Every row comes from one small tree of marks. The marks that hang from a mark follow it in brackets, in alphabetical order. Every link used is in the known rows. Which tree was each row made from?
Known rows
govuf(nubevi(vusu) popuf(posol(naro) supev)): [ 23.1  -2.1  10.6  11.6  -0.7  -5.0  -5.8  19.5   4.3 -24.8 -12.7  -6.2
  -6.0  -6.4 -34.6  -8.0   3.9  -8.9   7.7  11.7  -0.6   2.1  -6.9 -12.4
  32.2]
vebif(supev(popuf(posol(naro)) veku(ziru))): [-16.2   5.6   6.9   8.8   2.5   0.0  11.0  11.8   9.1 -26.5  -6.1  11.7
  -9.6  15.0  -3.2  -3.9  20.6  16.8  14.0  13.8   9.1  -7.0 -19.2 -12.9
  33.6]
ziru(veku(supev(popuf(govuf posol)))): [  7.1   0.2  22.7   6.1  -0.8  -2.5  17.1  12.2   5.3 -23.6  -3.4   7.0
  -4.5  12.7  -2.1  -6.5  13.6   5.8   9.3  13.4   0.5  -1.6 -20.2  -6.4
  18.9]
nubevi(vusu): [ 14.9   1.5  18.4   2.6  -1.8  -1.2   8.3  17.4   3.2 -13.9  -7.9   5.2
  -6.9  20.5 -10.3  -8.8  11.7  -6.9  10.4  11.1  -0.3  -2.5 -10.0 -11.3
  20.0]
posol(naro popuf(govuf(nubevi) supev)): [ 53.4   2.3   9.5  14.2  -0.5   2.6   6.5  16.0  -1.1 -19.4 -11.8  -6.0
  -8.6 -11.0 -15.6  -7.2   6.4   5.6  11.0  12.8   8.9  -1.8 -15.0 -10.8
  37.5]
popuf(govuf posol supev(vebif)): [ 10.9   3.4  13.0  14.7   1.0  -1.5  -0.4   9.9   4.5 -21.3 -10.2  -2.2
  -7.6 -14.0 -17.0  -5.9   5.5   7.3  11.5  13.9   5.0  -2.3  -9.0  -9.3
  34.3]
supev(popuf(govuf posol) vebif): [ 17.6   6.1  13.1  11.3   0.7   0.6   5.4   6.2   4.7 -25.9  -9.3   9.8
  -9.5  11.4  -4.3  -5.1  13.1   6.0  10.9  12.3   6.1  -3.9 -18.1  -9.6
  30.5]
popuf(govuf(nubevi) supev(vebif)): [ 28.9   5.7  14.8  13.6   0.3  -0.8  -2.7  17.2   2.8 -26.3 -12.8  -3.7
  -7.0 -18.3 -22.3  -7.3   7.0  -7.8   2.9  13.2  -1.3  -3.4 -13.0 -10.1
  36.1]
govuf(nubevi popuf(posol)): [ 20.4  -1.3  13.8  10.6  -0.9  -4.4  -4.4  18.7   3.7 -21.1 -10.4   0.2
  -7.9   5.1 -25.4  -8.5   8.1   1.1   9.3  10.0   6.1  -0.6  -9.0  -7.2
  25.1]
supev(popuf(posol) vebif veku(ziru)): [-24.1   6.8  15.1   5.8   1.3  -0.9   8.2   8.7  12.3 -27.8  -7.1  13.4
  -8.7  17.7  -1.1  -3.4  22.8  12.9  11.5  14.5   3.2  -5.6 -22.9  -9.2
  31.3]
popuf(supev(veku(ziru))): [-10.8   3.1  17.8   7.0   0.0  -1.5  13.4  18.2   9.1 -16.0  -6.3   0.5
  -6.2  -3.7  -9.9  -6.6  14.4   5.8   9.7  13.6   2.9  -4.7 -11.7  -8.2
  26.8]
veku(supev(popuf(posol) vebif) ziru): [-17.1   0.7  22.4   9.6  -1.9  -0.9   6.2   8.4  10.2 -28.8  -1.8  11.0
  -3.9  15.0  -2.7  -4.8  21.7  15.4  10.5  14.9  -0.1  -1.6 -25.7  -5.6
  23.7]
popuf(posol supev(vebif)): [-11.6   0.8  13.3  13.7   1.0  -1.9  -0.1   9.3   7.5 -15.6  -6.6   1.0
  -7.0  -3.5 -15.2  -6.5   7.2  10.9  14.8  14.0   4.6  -3.7 -11.0  -8.7
  30.0]
ziru(veku(supev(popuf(govuf)))): [ 12.2   1.4  24.5   5.5  -1.3  -1.7  19.5  14.3   4.8 -23.6  -3.0   6.9
  -3.7  13.8  -0.3  -7.2  14.4   2.3   7.3  12.8  -1.2  -2.8 -21.3  -6.2
  17.9]
vebif(supev): [ -0.3   4.3  12.0  10.7   0.4   0.6   5.2  15.7   4.3 -17.6  -5.0   7.6
  -8.0  14.6  -6.8  -7.4  13.9   9.4  13.1  11.5   8.2  -8.8 -13.2 -10.8
  26.2]
posol(popuf(govuf(nubevi) supev(vebif veku))): [ 29.7   7.8  10.0  14.7  -2.3   2.4  -3.3  18.6   4.7 -27.4 -12.1  -2.0
  -8.7  -7.9 -17.7  -4.9  11.6   1.5   5.5  13.7   3.6  -5.0 -16.4 -10.7
  38.4]
supev(popuf(govuf(nubevi) posol) vebif): [ 23.4   6.0  11.4  11.3   0.8  -0.2   0.0   8.9   3.9 -29.2 -11.8   8.7
 -10.5   6.1 -11.2  -5.3  13.3   0.3   7.4  12.6   3.2  -2.6 -19.4 -10.3
  33.2]
popuf(govuf(nubevi) posol(naro) supev(veku)): [ 24.5   2.6   5.3  11.2   3.3  -2.9   5.1  14.4   4.2 -24.8 -15.4  -5.1
  -9.1 -17.1 -26.5  -6.0   5.5   3.6  10.4  14.1   3.7  -0.7 -10.1 -10.5
  40.1]
govuf(nubevi(vusu)): [ 24.3   1.2  16.0   3.3  -1.3  -2.4   0.9  21.3   2.1 -18.8 -11.2   3.8
  -8.5  12.4 -19.9  -9.1  11.7 -13.7   5.1  11.5  -3.6  -0.9 -12.7 -11.5
  24.5]
popuf(govuf(nubevi) posol(naro)): [ 39.7   0.1  10.3   7.8   3.1  -2.6   5.9  12.2  -1.1 -19.7 -14.0  -0.4
 -10.2  -1.2 -18.6  -8.0   6.7   6.8  13.4  12.2   7.6   0.6 -11.7  -8.6
  33.3]
supev(vebif veku(ziru)): [-23.8   6.9  21.3   3.0   1.1  -1.4   8.4  14.3  10.5 -23.0  -7.2   7.8
  -5.9  15.1  -3.7  -5.8  21.2  11.4  11.4  13.9   0.5  -8.1 -20.6  -7.4
  29.9]
supev(popuf(govuf(nubevi)) vebif): [ 31.5   7.9  14.6  10.3   0.1   1.2   3.1  12.0   3.2 -29.7 -11.3   8.4
  -9.2   7.7  -8.4  -6.3  14.4  -5.9   4.5  11.7   1.2  -4.7 -21.3 -10.4
  31.9]
popuf(posol(naro) supev(veku)): [ -5.2   0.2   7.6   9.9   2.9  -2.4  12.0  10.0   8.0 -14.4  -8.8  -0.8
  -7.6  -1.1 -15.7  -6.5   7.3  14.4  18.5  13.9   6.8  -3.8 -10.6  -9.0
  32.0]
supev(vebif): [  0.2   4.0  19.7   7.8   0.3   0.0   5.4  11.1   5.1 -16.7  -6.5   6.6
  -6.4  16.3  -5.3  -8.2  13.0   6.7  13.6  11.8   3.0  -7.7 -17.4  -7.4
  25.4]
vusu(nubevi): [ 17.0   3.4   6.8   7.3  -2.4   1.0  10.1  14.0   2.7 -15.1  -7.9   1.9
  -5.8   0.1  -5.1  -9.6   7.9  -0.3  10.8  11.2   5.3  -4.9 -11.8  -7.2
  17.5]

Which tree is each row?
[-11.3   2.4  25.0   8.7  -2.5   0.2   9.3  10.9   9.6 -29.1  -1.5  10.6
  -3.0  15.4  -0.1  -5.5  22.8  10.4   8.2  14.3  -1.8  -3.1 -27.6  -5.6
  22.6] -> veku(supev(popuf vebif) ziru)
[  5.8   5.8  11.9  14.0  -2.9   2.8   2.1  15.0   7.7 -19.3  -6.8   1.7
  -7.3   4.7  -9.2  -5.3  12.9  10.2  11.9  13.6   6.2  -7.5 -16.8  -9.7
  32.1] -> posol(popuf(supev(vebif veku)))
[-10.9   1.2   9.4  10.5   0.8  -2.5   7.6  12.9   9.4 -14.8  -7.7   1.2
  -8.2  -0.3 -15.9  -6.0   9.1  10.2  14.5  13.6   5.7  -3.7  -7.9  -8.4
  27.8] -> popuf(posol supev(veku))
[ 37.0   3.3  10.4   7.7  -0.4  -0.9   5.1  13.9   1.8 -24.9 -12.1   7.3
 -11.6   8.7 -13.6  -6.1  12.1  -7.4   5.8  11.6   3.5   1.3 -13.0 -12.0
  27.7] -> supev(popuf(govuf(nubevi(vusu)) posol))
[ 24.8   8.1  16.2  10.3  -0.1   2.0   8.7   9.1   3.8 -26.3  -9.0   9.2
  -8.3  12.2  -1.7  -6.1  14.4  -0.2   8.1  11.4   4.1  -6.0 -20.1  -9.7
  28.7] -> supev(popuf(govuf) vebif)
[ 12.9  11.7  12.2   8.2   0.5   1.6  10.9  10.6   8.2 -31.6 -10.7  10.6
  -8.5  16.1  -3.6  -4.3  17.8   0.4   7.5  12.2   1.7  -8.6 -21.7  -9.8
  32.4] -> supev(popuf(govuf) vebif veku)
[  7.9   7.9   2.6  11.5   2.2   1.0   9.9  11.0   6.5 -29.2  -9.4   9.9
 -10.4  13.3  -7.4  -3.9  15.7  11.4  13.2  12.6   9.7  -7.7 -16.5 -13.3
  35.7] -> vebif(supev(popuf(govuf posol(naro)) veku))
[-19.7   5.8  13.4   5.4   3.1  -0.8  11.8   6.3  11.4 -27.7  -7.9  11.9
  -8.2  17.3  -0.8  -3.7  21.7  16.4  14.6  14.8   4.1  -5.5 -24.7  -9.9
  34.7] -> supev(popuf(posol(naro)) vebif veku(ziru))
[ 25.3   8.7  11.2   6.1  -0.4   1.4  18.7  13.9   6.1 -24.8 -10.2   9.2
  -9.8  15.5  -3.2  -5.4  16.7  -0.8   7.8  10.9   5.8  -6.1 -16.3  -9.5
  26.2] -> supev(popuf(govuf) veku)
[ -7.6   5.7  13.9  11.1   1.8  -2.5   2.2  12.4   8.8 -26.7 -10.7  -1.2
  -7.2 -15.0 -16.1  -4.0  12.2  10.7   9.9  15.5   2.8  -2.6 -11.4  -9.2
  37.9] -> popuf(govuf posol supev(vebif veku(ziru)))
[ 22.6   5.0   4.2  13.2   2.0   0.6   3.9  12.0   2.4 -27.6 -10.0   8.0
 -10.9   6.6 -11.2  -5.5  12.8   6.1  10.7  12.2   9.0  -4.6 -16.5 -13.7
  35.2] -> vebif(supev(popuf(govuf(nubevi) posol(naro))))
[ -7.3   1.9  25.6   6.2  -0.9  -1.7  14.3  11.5   7.7 -24.9  -1.7   9.3
  -2.5  18.3   0.6  -6.8  16.0   4.6   9.0  13.6  -3.8  -5.2 -26.0  -6.3
  19.5] -> ziru(veku(supev(popuf vebif)))
[-11.0   6.9   3.7  11.3   0.9   0.6   6.7  12.2   9.1 -25.7  -6.6  13.1
 -10.3  19.9  -5.9  -4.0  18.0  11.0  12.7  12.6   8.6  -8.6 -16.4 -12.7
  30.4] -> vebif(supev(popuf(posol) veku))
[  1.2  10.8  17.9   5.5   0.6   0.9  11.9  12.4   9.1 -32.9  -9.4  10.3
  -7.8  10.2  -0.2  -3.7  22.6   4.2   5.7  13.5   1.7  -6.5 -23.1  -9.6
  33.3] -> supev(popuf(govuf) vebif veku(ziru))
[ 31.1   0.2  12.4   7.6   3.0  -1.5  13.0   8.6  -0.2 -14.9 -10.9   0.9
  -9.3   4.5 -10.1  -7.8   6.6  14.4  18.3  11.9  11.4  -1.0 -10.1  -7.7
  29.4] -> popuf(govuf posol(naro))
[  4.2   3.3  25.3   6.6  -0.9  -1.5  14.3  12.1   6.2 -27.7  -3.4   7.7
  -2.7  13.1  -0.7  -6.5  15.2   2.8   7.3  13.6  -3.6  -4.5 -24.9  -6.7
  21.6] -> ziru(veku(supev(popuf(govuf) vebif)))
[  0.8   0.1  24.7   4.9  -1.4  -1.9  19.3  13.7   6.4 -20.8  -1.2   8.5
  -3.4  18.2   0.8  -7.5  15.2   3.9   9.2  12.9  -1.4  -3.6 -22.6  -6.2
  15.6] -> ziru(veku(supev(popuf)))
[ 26.4   0.9  13.2  12.1  -2.5  -0.5   6.6  11.9   4.9 -28.5  -7.1   7.4
  -6.8  11.7 -13.3  -6.2  13.6   2.4   7.6  12.4   1.4  -0.1 -19.3  -6.3
  22.7] -> veku(supev(popuf(govuf(nubevi) posol)))
[  1.4   8.1  18.1   9.6   0.7  -0.7   7.0  16.2   7.9 -26.9 -10.1  -1.7
  -5.6 -13.8 -12.3  -5.2  13.4   3.4   6.1  14.4   0.5  -5.3 -13.9  -9.0
  36.0] -> popuf(govuf supev(vebif veku(ziru)))
[ 56.7   2.4  11.2  10.2  -0.3   2.6   8.2  15.3  -2.6 -19.0 -12.0  -1.2
  -9.5   4.4 -10.6  -7.7   9.4   8.5  13.1  11.8  10.5  -2.4 -17.3  -9.7
  34.4] -> posol(naro popuf(govuf(nubevi)))
[-20.8   5.5  18.4   8.6   0.6  -1.1   7.2  15.3  10.8 -21.4  -6.6   1.5
  -5.1  -3.7 -10.6  -5.8  15.5   6.4   9.5  14.6  -0.3  -6.8 -16.0  -8.7
  31.7] -> popuf(supev(vebif veku(ziru)))
[ -4.3   8.7   6.3  10.3   0.2   1.7   9.6  14.6   8.7 -25.9  -6.2  12.7
  -9.4  20.8  -4.0  -4.7  19.1   6.5  10.4  11.8   6.9 -10.3 -17.9 -12.6
  28.8] -> vebif(supev(popuf veku))
[ 19.5   5.6  15.4   7.9   0.5  -1.9   6.2  22.6   5.2 -26.4 -12.6  -3.8
  -7.8 -19.3 -20.9  -6.2  12.6  -5.0   1.6  13.8  -0.1  -1.6 -11.2  -9.6
  34.8] -> popuf(govuf(nubevi) supev(veku(ziru)))
[ 15.0   2.7  14.1  13.3  -0.7   0.4   8.0   4.9   6.3 -30.5  -6.4   8.1
  -4.7  15.0  -7.7  -5.4  13.5  10.7  13.0  13.3   1.0  -3.3 -24.1  -6.5
  27.9] -> veku(supev(popuf(govuf posol(naro)) vebif))
[ 33.1   8.8   9.4   4.6  -0.8   0.2  10.8  18.5   5.5 -30.4 -13.7   8.3
 -10.5  13.5 -12.7  -5.3  16.8 -13.1   2.0  11.5  -0.9  -3.4 -16.5 -12.2
  29.9] -> supev(popuf(govuf(nubevi(vusu))) veku)
[ 57.7   2.7  11.2   8.7  -1.1   2.1   5.5  16.7  -2.5 -20.9 -13.0  -1.3
  -9.4   6.6 -13.5  -7.4   9.4   1.7  11.1  12.1   6.9  -1.0 -16.3 -12.1
  34.6] -> posol(naro popuf(govuf(nubevi(vusu))))
[  8.2   3.9  23.5   9.2  -2.2  -0.3   5.4  13.7   7.1 -35.4  -5.7   7.9
  -4.0   5.0  -7.5  -5.2  21.5   3.5   3.2  14.4  -3.8  -1.1 -26.8  -6.4
  27.6] -> veku(supev(popuf(govuf(nubevi)) vebif) ziru)
[  6.8  -1.2  14.3  14.4  -1.7  -3.2   2.4  15.1   6.3 -16.2  -6.5  -3.0
  -5.6  -2.0 -19.5  -7.7   5.2   7.2  13.1  10.6   9.1  -2.1  -4.3  -7.1
  23.9] -> govuf(popuf(posol supev))
[  8.7   8.5   2.1  11.9   1.1   0.2   2.4  15.1   6.8 -32.3 -10.7  10.3
 -11.4   9.6 -13.2  -3.8  16.8   4.0   7.9  12.7   6.4  -6.6 -16.2 -13.6
  35.4] -> vebif(supev(popuf(govuf(nubevi) posol) veku))
[ 29.8   1.1  16.6   6.8  -3.1  -3.7  -4.0  24.0   3.0 -24.5 -11.6  -0.2
  -6.1   9.6 -27.0  -9.1   9.5 -15.4   3.3   9.6  -1.9  -0.7  -9.0 -10.8
  24.2] -> govuf(nubevi(vusu) popuf)
[ 30.9   5.7  13.9  16.1  -3.0   3.4   0.7  14.8   2.6 -20.7  -8.4  -1.8
  -7.8  -5.7  -9.8  -5.8   9.3   7.3   9.6  13.0   8.0  -4.7 -14.1  -9.8
  33.3] -> posol(popuf(govuf supev(vebif)))
[  4.5   3.8   6.9   6.1   2.0  -0.2  18.4   8.0   8.2 -20.1  -8.7  10.7
 -10.2  23.1  -3.9  -5.3  15.5  11.2  16.3  12.2   8.6  -5.2 -18.0  -9.4
  27.3] -> supev(popuf(posol(naro)) veku)
